Each row was made from one small tree. The marks that hang from a mark follow it in brackets, in alphabetical order. Every link used is in the known rows. Write each row's tree.
Known rows:
pafo[bituv[livif vemu[gepa]]]: +0.90, -0.15, -0.35, -0.37, -0.31, +2.30, +1.11, +0.51, +0.49, -0.36, +4.37, +1.90, -1.62, +4.25, -3.74, -1.80, -0.20, -1.91, -0.62
vemu[gepa[gaba]]: +0.83, +0.54, +1.59, -0.07, +0.41, +0.09, +0.72, +1.52, +0.24, -0.41, +4.14, +1.74, -2.66, +0.58, -4.31, -2.01, -1.40, -0.08, +0.01
feno[vemu]: +0.81, -0.20, +0.21, -0.55, -0.18, -2.21, +1.02, +2.14, +0.55, +0.02, +2.77, +1.68, -2.32, +0.82, -3.04, -2.12, -1.24, +0.17, -0.18
pafo[bituv[livif]]: +0.51, -0.15, +0.31, -0.36, +0.04, +0.41, +0.84, +0.82, +0.55, +0.09, +1.49, +3.41, -1.44, +3.81, -3.33, -1.91, -0.81, -1.55, -0.16
feno[gazuz vemu[gepa[gaba]]]: +1.21, +0.23, +1.85, -0.25, -0.01, -3.72, +1.13, +2.31, -0.10, -1.90, +5.46, +2.00, -2.62, +0.07, -2.30, -1.54, -1.35, -0.12, -0.34
bituv[vemu[feno gepa[gaba]]]: +1.15, -0.25, +0.94, -0.21, +0.28, +2.08, +1.31, +1.16, +0.41, -1.04, +3.87, -2.25, -2.35, +1.15, -3.53, -2.36, -0.66, -0.49, -0.11
gepa[gaba vemu]: +0.55, +0.15, +1.90, -0.36, +0.23, +0.02, +1.02, +1.39, +0.11, +0.32, +1.55, -1.13, -2.44, -0.06, -4.02, -1.99, -1.39, +0.06, +0.09
pafo[bituv[vemu]]: +0.65, -0.55, +0.22, -0.47, -0.48, +1.98, +1.22, +1.01, +0.47, +0.39, +2.01, +1.59, -1.39, +1.66, -3.58, -1.91, -0.77, -1.55, -0.33
gepa[gaba vemu[bituv feno[gazuz]]]: +0.77, -0.76, +1.10, -0.21, +0.64, -1.69, +1.65, +1.42, -0.20, -1.92, +2.06, -4.20, -2.46, -0.30, +1.06, -1.66, -1.50, -0.43, -0.18
gazuz[feno[vemu[gepa]]]: +1.30, +1.37, -0.31, -0.59, -0.04, -2.20, +1.26, +1.88, +0.62, -0.91, +4.81, +0.82, -1.97, +0.95, -3.03, -2.54, -0.13, -0.87, -0.41
gazuz[feno[vemu[bituv[pafo] gepa]]]: +1.08, +0.63, -0.82, -0.43, +0.35, -2.92, +1.13, +1.42, +0.40, -1.22, +4.56, -0.14, -2.09, +1.29, -0.80, -2.06, -0.09, -3.20, -0.48
feno[gazuz vemu[bituv]]: +0.74, -0.48, -0.14, -0.43, +0.13, -4.13, +1.46, +2.11, -0.21, -1.67, +3.75, +0.93, -2.47, +0.60, +1.43, -1.73, -1.27, -0.06, -0.55
gaba[gepa[vemu[bituv feno]]]: +1.90, -0.62, -0.83, -0.26, -0.13, +0.27, +1.38, +1.04, +0.36, +0.00, +0.20, -4.47, -2.44, +1.35, -0.03, -2.03, -0.54, -0.29, -0.42
vemu[gepa]: +0.80, +0.11, -0.33, -0.25, +0.04, -0.01, +0.73, +1.46, +0.42, -0.76, +4.34, +1.84, -2.42, +1.01, -3.69, -2.36, -1.57, +0.08, -0.08
vemu[bituv feno]: +0.64, -0.78, -0.93, -0.07, +0.67, -0.08, +1.29, +1.15, +0.41, -0.77, +1.66, -1.74, -2.34, +1.11, +0.25, -2.31, -1.45, -0.23, +0.05
gazuz[feno[vemu]]: +0.95, +1.20, +0.19, -0.70, +0.05, -2.29, +1.20, +2.11, +0.56, -0.30, +2.36, +0.55, -1.84, +0.84, -2.58, -2.33, -0.14, -0.69, -0.26
bituv[livif vemu[feno[gazuz] gepa]]: +1.22, -0.57, -0.86, -0.28, +0.43, +0.68, +1.43, +1.09, +0.28, -2.92, +4.50, -1.96, -2.34, +3.61, -0.80, -2.16, -0.17, -0.47, -0.43
feno[gazuz vemu[bituv[livif] gepa]]: +1.10, -0.18, -0.66, -0.41, +0.41, -3.86, +1.42, +1.74, -0.09, -2.52, +6.12, +1.29, -2.70, +3.20, +1.26, -1.60, -0.77, -0.56, -0.76
gepa[gaba vemu[feno]]: +0.67, -0.36, +1.45, -0.31, +0.32, +0.09, +1.38, +1.26, +0.52, -0.30, +1.00, -3.34, -2.21, -0.01, -3.27, -2.13, -1.38, -0.16, +0.11
gazuz[feno]: +0.76, +1.21, +0.22, -0.40, +0.50, +0.22, +0.96, +1.37, +0.32, -0.38, +1.46, +0.33, -2.04, +1.12, -2.89, -2.47, -0.39, -0.46, -0.01
bituv[livif pafo vemu[feno gepa]]: +0.96, -0.79, -1.01, -0.30, +0.59, +1.85, +0.95, +0.40, +0.76, -1.56, +3.42, -2.10, -2.32, +4.26, -2.95, -2.07, +0.08, -2.53, -0.24
pafo[bituv[livif vemu[feno]]]: +0.75, -1.02, -0.33, -0.40, +0.07, +2.34, +1.47, +0.48, +0.67, -0.41, +1.21, -0.64, -1.26, +4.24, -2.54, -2.17, -0.01, -1.89, -0.32
bituv[livif pafo vemu[feno]]: +0.56, -1.13, -0.49, -0.46, +0.80, +1.93, +0.88, +0.49, +0.83, -0.90, +0.84, -2.22, -2.21, +4.25, -2.46, -2.06, +0.23, -2.38, -0.13

Write each row's tree:
+0.97, -0.88, -0.29, -0.40, +0.21, +0.47, +1.47, +1.50, +0.10, -1.99, +2.13, -2.45, -2.10, +0.97, -0.55, -2.24, -0.74, +0.11, -0.33  bituv[vemu[feno[gazuz]]]
+2.09, -0.62, -0.02, -0.33, -0.27, -1.00, +1.44, +1.63, +0.21, -1.34, +0.33, -3.49, -2.22, +0.72, -1.06, -2.04, -0.69, +0.09, -0.50  gaba[gepa[vemu[feno[gazuz]]]]
+0.56, -1.02, -0.02, -0.31, +0.27, -4.57, +1.13, +1.85, -0.17, -1.78, +3.13, +0.86, -2.45, +0.59, +1.10, -1.42, -1.20, -2.04, -0.63  feno[gazuz vemu[bituv[pafo]]]
+0.80, +0.98, -0.47, -0.51, +0.51, -2.21, +1.22, +1.43, +0.32, -0.57, +2.71, -0.25, -2.15, +3.75, +0.42, -2.00, +0.52, -1.34, -0.31  gazuz[feno[vemu[bituv[livif]]]]
+0.74, +0.25, +1.02, +0.09, +0.58, -0.09, +0.91, +1.25, +0.08, -0.72, +4.54, +0.77, -2.82, +0.79, -1.65, -1.90, -1.42, -0.42, +0.03  vemu[bituv gepa[gaba]]
+0.79, -0.24, +0.43, +0.05, +1.07, +0.29, +1.20, +0.75, +0.25, -1.43, +3.80, -1.43, -2.66, +3.54, -0.55, -1.97, -0.84, -0.83, +0.13  vemu[bituv[livif] feno gepa[gaba]]
+1.28, -0.40, +1.12, -0.03, +0.37, +0.58, +1.48, +1.59, -0.06, -2.39, +4.37, -2.25, -2.31, +0.69, -1.70, -2.08, -0.82, -0.39, -0.32  bituv[vemu[feno[gazuz] gepa[gaba]]]
+0.90, -0.44, -1.49, -0.13, +0.92, +0.13, +1.25, +0.68, +0.52, -1.67, +4.08, -1.43, -2.58, +3.77, +0.05, -2.23, -0.82, -0.69, -0.10  vemu[bituv[livif] feno gepa]
+0.82, -0.30, -0.46, -0.39, +0.40, +1.70, +0.58, +0.57, +0.62, -0.92, +4.01, +0.21, -2.67, +4.20, -3.64, -2.00, +0.16, -2.49, -0.42  bituv[livif pafo vemu[gepa]]
+1.28, +1.12, -0.84, -0.42, +0.14, -2.47, +1.45, +1.70, +0.36, -1.11, +5.19, -0.26, -2.24, +1.21, -0.30, -2.27, -0.32, -1.22, -0.37  gazuz[feno[vemu[bituv gepa]]]
+0.51, -0.29, +1.12, +0.10, +0.78, -0.44, +0.62, +0.98, +0.15, -0.87, +3.82, +0.80, -2.66, +1.01, -2.10, -1.60, -1.36, -2.29, -0.01  vemu[bituv[pafo] gepa[gaba]]
+0.93, +0.03, -0.95, -0.42, +0.35, -2.36, +1.20, +1.41, +0.28, -1.07, +5.56, +1.24, -2.81, +3.65, -0.37, -1.81, -0.67, -0.69, -0.56  feno[vemu[bituv[livif] gepa]]
+0.32, -0.52, +1.37, -0.24, +0.52, -0.62, +0.80, +1.03, +0.12, -0.06, +1.50, -1.92, -2.61, +0.28, -1.76, -1.46, -1.32, -2.28, -0.08  gepa[gaba vemu[bituv[pafo]]]
+0.98, +0.00, +1.12, +0.00, +0.52, +0.21, +1.17, +1.38, +0.47, -1.03, +3.51, -0.63, -2.39, +0.71, -3.49, -2.38, -1.44, -0.13, +0.23  vemu[feno gepa[gaba]]
+1.07, +0.01, +1.24, -0.12, +0.17, -4.09, +1.29, +2.06, -0.45, -1.99, +6.04, +1.09, -2.81, +0.19, +0.33, -1.49, -1.39, -0.45, -0.47  feno[gazuz vemu[bituv gepa[gaba]]]
+1.24, -0.50, -1.01, -0.37, +0.08, +2.00, +1.41, +1.12, +0.69, -1.22, +4.05, -2.21, -2.29, +1.53, -2.81, -2.63, -0.75, -0.28, -0.31  bituv[vemu[feno gepa]]
+1.18, -0.66, -0.89, -0.36, -0.09, +2.32, +1.52, +0.34, +0.75, -1.03, +3.84, -0.41, -1.46, +4.37, -3.02, -2.14, -0.10, -2.05, -0.36  pafo[bituv[livif vemu[feno gepa]]]
+0.75, -0.29, +0.50, +0.13, +0.70, +0.02, +1.36, +1.15, +0.19, -1.19, +3.93, -1.59, -2.60, +0.95, -0.82, -2.18, -1.49, -0.50, +0.19  vemu[bituv feno gepa[gaba]]
+1.06, +0.36, +1.63, -0.22, -0.06, -2.16, +1.01, +2.00, +0.30, -0.43, +5.02, +1.92, -2.54, +0.60, -4.02, -1.89, -1.17, -0.23, -0.20  feno[vemu[gepa[gaba]]]
+0.91, -0.35, -0.33, -0.37, +0.13, +1.45, +0.75, +1.01, +0.54, -0.87, +4.12, +0.11, -2.48, +1.58, -3.93, -2.06, -0.59, -2.13, -0.49  bituv[pafo vemu[gepa]]
+0.96, -0.82, -0.34, -0.48, +0.31, -1.57, +1.53, +1.50, +0.32, -1.93, +1.86, -3.21, -2.08, -0.17, -1.02, -2.17, -1.46, -0.02, -0.29  gepa[vemu[feno[gazuz]]]
+1.14, +1.62, +1.59, -0.34, +0.08, -2.14, +1.18, +2.00, +0.38, -0.62, +4.63, +0.69, -1.99, +0.63, -3.62, -2.16, -0.06, -1.07, -0.12  gazuz[feno[vemu[gepa[gaba]]]]
+0.33, -0.82, -0.59, -0.56, +0.74, -0.49, +0.73, +0.50, +0.31, -0.52, +1.53, -1.88, -2.71, +3.16, -0.88, -1.67, -0.67, -2.45, -0.35  gepa[vemu[bituv[livif pafo]]]
+0.91, -0.89, -0.29, -0.44, +0.59, +0.84, +1.36, +1.07, +0.21, -2.08, +2.06, -2.21, -2.28, +3.53, -0.35, -1.96, -0.09, -0.29, -0.33  bituv[livif vemu[feno[gazuz]]]
+0.56, -0.41, +0.11, -0.52, -0.10, +2.24, +1.09, +0.60, +0.53, +0.16, +1.90, +1.65, -1.57, +4.29, -3.27, -1.86, -0.06, -1.76, -0.36  pafo[bituv[livif vemu]]
+1.19, -0.07, -0.07, -0.48, -0.14, -3.89, +1.18, +2.30, +0.12, -2.06, +5.86, +2.17, -2.43, +0.37, -1.75, -1.93, -1.36, +0.13, -0.73  feno[gazuz vemu[gepa]]
+1.26, +1.39, +1.00, -0.17, +0.28, -2.33, +1.40, +1.81, +0.08, -0.85, +5.01, -0.16, -2.32, +0.85, -1.01, -1.98, -0.18, -1.38, -0.15  gazuz[feno[vemu[bituv gepa[gaba]]]]
+0.91, +0.08, +1.04, -0.15, +0.16, -2.50, +1.26, +1.86, +0.11, -0.50, +5.55, +1.05, -2.77, +0.68, -1.31, -1.62, -1.33, -0.52, -0.20  feno[vemu[bituv gepa[gaba]]]
+0.98, -0.99, -0.94, -0.31, +0.34, +1.59, +1.02, +0.82, +0.84, -1.46, +3.44, -2.28, -2.30, +1.63, -3.27, -2.43, -0.56, -2.35, -0.25  bituv[pafo vemu[feno gepa]]
+0.38, -1.16, -0.94, -0.13, +1.04, -0.21, +0.90, +0.43, +0.68, -1.12, +0.80, -1.61, -2.45, +3.96, +0.10, -1.87, -0.59, -2.40, -0.01  vemu[bituv[livif pafo] feno]
+1.06, -0.79, -1.10, -0.01, +0.66, -1.64, +1.57, +1.39, +0.05, -2.92, +4.65, -1.45, -2.40, +0.76, +1.43, -2.21, -1.68, -0.33, -0.29  vemu[bituv feno[gazuz] gepa]
+0.76, -0.50, -0.86, -0.40, +0.45, -2.64, +0.82, +0.99, +0.51, -1.18, +4.99, +1.18, -2.70, +3.84, -0.74, -1.58, -0.59, -2.71, -0.49  feno[vemu[bituv[livif pafo] gepa]]
+1.52, -0.41, -0.31, -0.43, +0.24, +0.00, +0.62, +0.47, +0.37, +0.06, +0.09, -2.07, -2.68, +4.12, -0.97, -1.30, +0.28, -2.44, -0.47  gaba[gepa[vemu[bituv[livif pafo]]]]
+0.88, -0.61, +1.67, -0.36, +0.42, -1.35, +1.49, +1.59, -0.05, -1.65, +1.58, -3.26, -2.18, -0.45, -1.61, -1.89, -1.56, -0.01, -0.04  gepa[gaba vemu[feno[gazuz]]]
+0.51, -0.76, -1.02, -0.18, +0.93, +0.16, +1.11, +0.82, +0.41, -0.99, +1.51, -1.62, -2.51, +3.76, +0.55, -2.16, -0.67, -0.46, +0.02  vemu[bituv[livif] feno]
+1.33, -0.78, -0.61, -0.30, -0.45, +0.44, +1.78, +1.08, +0.29, -2.32, +4.43, -0.41, -1.36, +1.23, -1.59, -2.05, -0.91, -1.76, -0.56  pafo[bituv[vemu[feno[gazuz] gepa]]]
+0.93, +0.37, +1.43, -0.27, +0.45, +2.34, +0.77, +0.92, +0.20, -0.59, +4.43, +0.10, -2.73, +3.79, -3.89, -1.91, -0.01, -0.54, -0.15  bituv[livif vemu[gepa[gaba]]]
+0.93, -1.09, -0.24, -0.42, +0.18, +0.85, +1.58, +0.71, +0.37, -1.88, +1.80, -0.50, -1.21, +3.79, -0.83, -1.83, -0.17, -1.77, -0.46  pafo[bituv[livif vemu[feno[gazuz]]]]
+1.03, +0.17, -0.52, -0.52, +0.30, +2.15, +0.96, +0.88, +0.52, -0.87, +4.63, +0.19, -2.63, +4.10, -3.29, -2.12, -0.03, -0.55, -0.38  bituv[livif vemu[gepa]]
